What can hang from each mark
L: D
D: L
W: S
Q: B D S T
T: Q
N: S
B: Y
Y: B
S: N Q W

Each row was made from one small tree. The marks that hang from a mark follow it in brackets, in alphabetical order. Every link used is in the known rows. Write each row's tree.
Known rows
S(N Q(B D) W): [-1.89 -0.93  2.09  0.00 -4.01 -2.09  1.08  5.34  1.57  0.42  0.65 -0.29
 -0.48 -0.13 -0.41 -0.07  2.66  0.77  0.17  0.64 -5.74]
Q(D): [-0.16  1.49  0.13 -1.56 -1.45  0.86  0.15  2.13  1.00  0.03 -0.05  0.63
 -1.10 -0.36  0.11 -0.09 -1.33  0.18  0.43 -0.09  0.13]
W(S(N Q(D))): [-2.17  0.04  0.51 -0.27 -4.88 -0.62  0.85  6.49  1.02  0.56 -2.38  0.50
 -2.70  0.01  1.84 -0.07 -1.06 -0.47 -0.59 -0.07  0.49]
S(Q(T) W): [ 0.10 -3.29  1.45 -1.24 -1.51 -2.55 -1.75  1.53  1.32  0.78  1.46 -2.25
  1.71  1.10  0.41  0.08  1.73  0.52 -1.88  1.25 -2.98]
L(D): [-0.43  1.20  1.46 -0.55 -0.70  0.63 -0.09  2.12  0.45  0.02 -0.31 -0.67
 -0.80 -0.24  0.21 -0.35 -1.06  1.22  1.22  0.16 -0.79]
S(N Q(B(Y)) W): [-2.35 -2.13  2.01  2.06 -2.58 -3.02  0.64  2.47 -0.51  0.50  0.50 -1.00
  1.02  0.09 -0.05 -0.05  2.98  0.01 -0.17  0.66 -5.88]
Y(B): [ 1.55  1.28  0.10  1.82  1.20  0.51  0.10  0.48  0.38 -0.37 -0.11 -0.84
 -1.42 -1.19 -2.58  0.40 -0.11 -1.05  2.26  0.39 -2.22]
N(S(W)): [-0.09 -0.34  1.37 -0.47 -0.83  1.28 -2.28  1.51  1.27  0.15  0.19 -0.15
  0.13  0.05  0.97 -0.96  1.61  0.87 -0.36  0.32  1.60]
T(Q(B(Y) S(N))): [-0.77 -0.14  1.41 -0.27 -2.58 -0.03  3.51  4.97  0.47  0.19 -0.59  2.03
 -1.16 -0.86  2.03 -0.87  2.39  0.08  2.00  0.98 -4.54]
D(L): [ 0.43  0.57  0.76  0.13 -0.17 -0.58 -1.31  0.00  0.75  0.15 -1.85 -1.22
 -0.96  0.45  0.95 -0.53  1.74  1.25 -0.89 -0.07 -1.79]
N(S(Q(D) W)): [-1.34 -0.82  1.90 -1.88 -4.06 -0.20 -2.29  3.25  1.70  0.60 -0.11  0.79
 -0.76  0.17  2.23 -1.44  1.38  0.77 -0.69  0.42  1.04]
T(Q(D S)): [ 1.16  0.59  0.99 -4.09 -3.48  1.55  2.19  5.47  2.00  0.16 -1.34  3.39
 -2.58 -0.47  3.15 -1.15 -0.48  0.30  0.46  0.61  0.83]
T(Q(D S(N W))): [ 1.17 -0.56  2.35 -3.76 -5.06  1.83  1.03  7.70  2.15  0.27 -1.75  2.43
 -2.51  0.56  2.48 -1.02  0.92  0.70 -1.16  0.20 -0.67]
N(S(Q(B) W)): [-1.66 -1.57  1.93  0.64 -1.82 -1.83 -0.24  2.25  1.84  0.38  1.23  0.06
  0.59 -0.81  1.14 -1.09  4.14  1.06  0.94  1.42 -2.60]
N(S): [-0.90  0.63  0.30 -0.13 -0.56  1.18 -1.57  0.26  0.70  0.17  0.08  0.42
 -0.34 -0.36  1.19 -1.08  1.34  0.53  0.89  0.11  1.51]
W(S): [-0.09  0.83 -0.13  0.40 -0.16  0.71  1.25  3.76  1.03 -0.05 -1.52  0.07
 -1.53 -0.79  1.00  0.36 -2.07 -0.49  0.04  0.44  2.85]
N(S(Q)): [-1.91 -1.36  0.57 -0.04 -2.44 -1.09 -1.62 -0.10  0.01  0.59 -0.20  0.68
  0.00  0.14  2.30 -1.41  2.49  0.30  0.17  0.27  0.85]
S(Q): [-1.01 -1.98  0.26  0.11 -1.88 -2.28  0.03 -0.35 -0.55  0.43 -0.26  0.25
  0.33  0.46  1.17 -0.36  1.25 -0.29 -0.83  0.18 -0.48]
Q(D(L) S(W) T): [ 1.12  1.08  1.98 -3.82 -3.01  1.60 -1.48  5.96  6.41  0.64 -1.29 -0.56
 -2.02  0.21  0.78  0.16  0.25  2.95 -2.86  1.16 -1.04]
T(Q(D)): [ 1.27  0.27  1.18 -3.08 -1.83 -0.33  0.76  3.58 -0.70  0.02 -0.20  1.10
 -1.26  0.05  2.53 -1.52  0.13 -0.27  1.61  0.29 -2.23]
Q(B S(N W) T): [-0.63 -0.53  1.52 -0.66 -1.95  0.79  1.31  6.25  5.16  0.40  1.43 -0.78
  0.02 -0.48 -1.49  1.05  2.49  1.97 -0.57  1.64 -4.71]

Write each row's tree
[ 0.89 -1.06  0.96 -2.31 -1.36  1.44 -0.32  3.79  4.66  0.44  0.56 -0.06
  0.14  0.18 -0.18  0.76 -0.09  1.33 -2.24  1.37  0.61]  Q(S(W) T)
[-1.01 -2.28  1.77 -0.35 -2.61 -0.99 -2.32  1.11  0.71  0.58 -0.04  0.11
  0.40  0.41  2.17 -1.36  2.80  0.51 -1.10  0.50  1.03]  N(S(Q W))
[ 2.08 -0.38  2.05 -4.45 -3.77  1.65  1.39  6.66  2.62  0.13 -1.33  3.01
 -2.25 -0.10  2.88 -1.11 -0.31  0.63 -0.86  0.83  0.90]  T(Q(D S(W)))
[-1.99 -1.31  0.38  1.29 -3.41 -1.38  0.71  4.42 -0.07  0.51 -2.28 -0.21
 -1.53  0.34  1.78  0.04  0.38 -0.66 -1.05  0.02  0.65]  W(S(N Q))
[-1.16 -2.08  1.81 -2.04 -4.28 -1.67 -2.14  4.80  1.84  0.96  1.01 -2.14
  0.30  1.41  0.15  0.09  1.53  0.78 -1.80  0.49 -4.70]  S(N Q(D T) W)
[-2.55 -0.61  0.62  2.33 -2.61 -2.12  2.82  5.68  0.95  0.34 -0.96 -0.27
 -1.26 -0.88  0.75  0.28  1.80 -0.20  1.08  0.87 -2.89]  W(S(N Q(B)))
[-0.82  0.08  1.21 -1.28 -3.47 -1.98 -1.15  1.73  1.12  0.66 -2.09 -0.25
 -1.88  0.49  2.19 -0.95  1.61  1.18 -1.25  0.05 -2.14]  S(Q(D(L)))
[-1.65 -2.40  1.88  1.53 -2.57 -2.83  0.98  3.29  0.72  0.36  0.69 -0.95
  0.62  0.16 -0.48  0.06  4.05  0.59 -0.32  0.74 -5.58]  S(N Q(B) W)
[-0.76  1.79  0.55 -1.64 -0.14 -0.52  1.33  4.15  3.49  0.18  2.94 -1.42
  0.12 -1.27 -1.40  0.45  0.39  1.22  2.67  1.66 -6.02]  Q(B D T)
[-0.93 -0.69  1.94 -0.72 -2.63 -2.29  1.42  4.16  2.19  0.27  0.99  0.27
 -0.19 -0.81  0.04 -0.13  1.52  0.78  0.58  1.22 -3.82]  S(Q(B D) W)
[-1.20  0.86  0.31 -0.46 -0.31  0.36  2.24  3.04  3.97  0.40  1.68  0.22
  0.27 -1.56 -0.51  0.76  0.09  1.06  1.32  1.93 -3.18]  Q(B(Y) S T)
[-1.93  1.00  0.71  0.05 -2.71 -1.54  3.38  6.55  2.57  0.21 -0.56  0.92
 -2.08 -1.91  1.24  0.07 -0.78  0.08  1.87  1.42 -1.37]  W(S(Q(B D)))
[ 1.73 -1.10  2.19 -1.88 -1.47  0.04  3.46  5.80  2.79 -0.08  0.05  2.14
 -0.77 -1.02  1.82 -0.70  2.52  0.88  0.78  1.83 -2.71]  T(Q(B S(W)))
[-2.52 -0.94  0.85 -0.05 -1.07 -2.25 -0.54  1.89  2.57  0.76  2.88 -1.44
  1.36 -0.80  0.95 -0.87  4.26  1.22  2.36  2.00 -5.25]  N(S(Q(B T)))
[ 0.31  1.69  1.06 -2.42 -1.04 -0.18 -2.12  2.81  3.09  0.54 -0.23 -2.53
 -1.17  0.33  0.51 -0.33  0.72  1.99 -0.30  0.63 -4.22]  Q(D(L) T)
[-0.03  1.16  2.20 -2.06 -4.83  2.14 -0.87  6.38  4.68  0.46 -3.39  0.80
 -3.41  0.48  0.86 -0.18  1.13  2.59 -3.20 -0.21 -0.26]  Q(D(L) S(N W))
[-1.28  0.50  1.53 -1.33 -2.20 -3.31 -0.07  3.70  3.61  0.81  0.94 -2.42
 -0.53 -0.48  0.63 -0.40  3.34  2.25  1.05  1.69 -8.24]  S(Q(B D(L) T))
[-2.54 -0.56  0.85  1.04 -1.60 -1.83  0.46  1.08  1.16  0.41  1.12  0.53
  0.10 -1.14  1.38 -1.11  3.97  0.75  2.30  1.21 -2.68]  N(S(Q(B)))
[-0.57  0.71  0.17 -1.04 -0.40  0.54  2.58  3.90  5.17  0.28  1.85  0.23
 -0.02 -1.47 -0.87  0.89  1.09  1.62  1.05  2.07 -2.93]  Q(B S T)
[-2.40 -1.01  0.73  1.70 -1.00 -3.21  1.88  0.20 -0.65  0.35  0.97  0.01
  0.85 -0.95  0.59 -0.20  1.53 -0.31  1.55  1.02 -4.16]  S(Q(B(Y)))
[-1.33 -2.35  1.84  0.36 -0.65 -3.73  0.13  2.12  1.28  0.70  2.64 -2.50
  2.40 -0.19 -0.07  0.30  2.15  0.39  0.41  2.00 -6.57]  S(Q(B(Y) T) W)
[-2.46  0.07  0.89 -0.94 -1.96 -2.83  1.07  2.95  1.64  0.75  2.58 -1.24
  0.74 -0.93  0.22  0.06  0.59  0.48  2.11  1.72 -6.70]  S(Q(B(Y) D T))
[-0.50 -0.08  1.37 -0.78 -0.57  0.40  1.48  4.21  4.57  0.38  1.85 -0.29
  0.76 -1.21 -0.68  0.89  0.29  1.33 -0.04  2.19 -2.96]  Q(B(Y) S(W) T)
[-0.34  0.57  1.36 -2.15 -4.66  2.80  0.31  6.37  3.93  0.26 -1.57  2.06
 -2.47  0.18  0.04  0.39 -0.54  1.30 -2.28 -0.12  1.56]  Q(D S(N W))
[-1.10  2.64  1.38 -0.91 -0.30 -1.29 -0.16  3.42  2.95  0.48  1.08 -2.75
 -0.53 -1.00 -0.03 -0.15  1.13  1.99  1.97  1.45 -7.84]  Q(B(Y) D(L) T)
[-1.30 -1.66  1.81 -1.10 -4.77 -1.18 -1.07  4.17  0.62  0.62 -0.62 -0.13
 -0.70  1.13  0.67 -0.26  1.27  0.34 -1.92 -0.27 -2.06]  S(N Q(D) W)
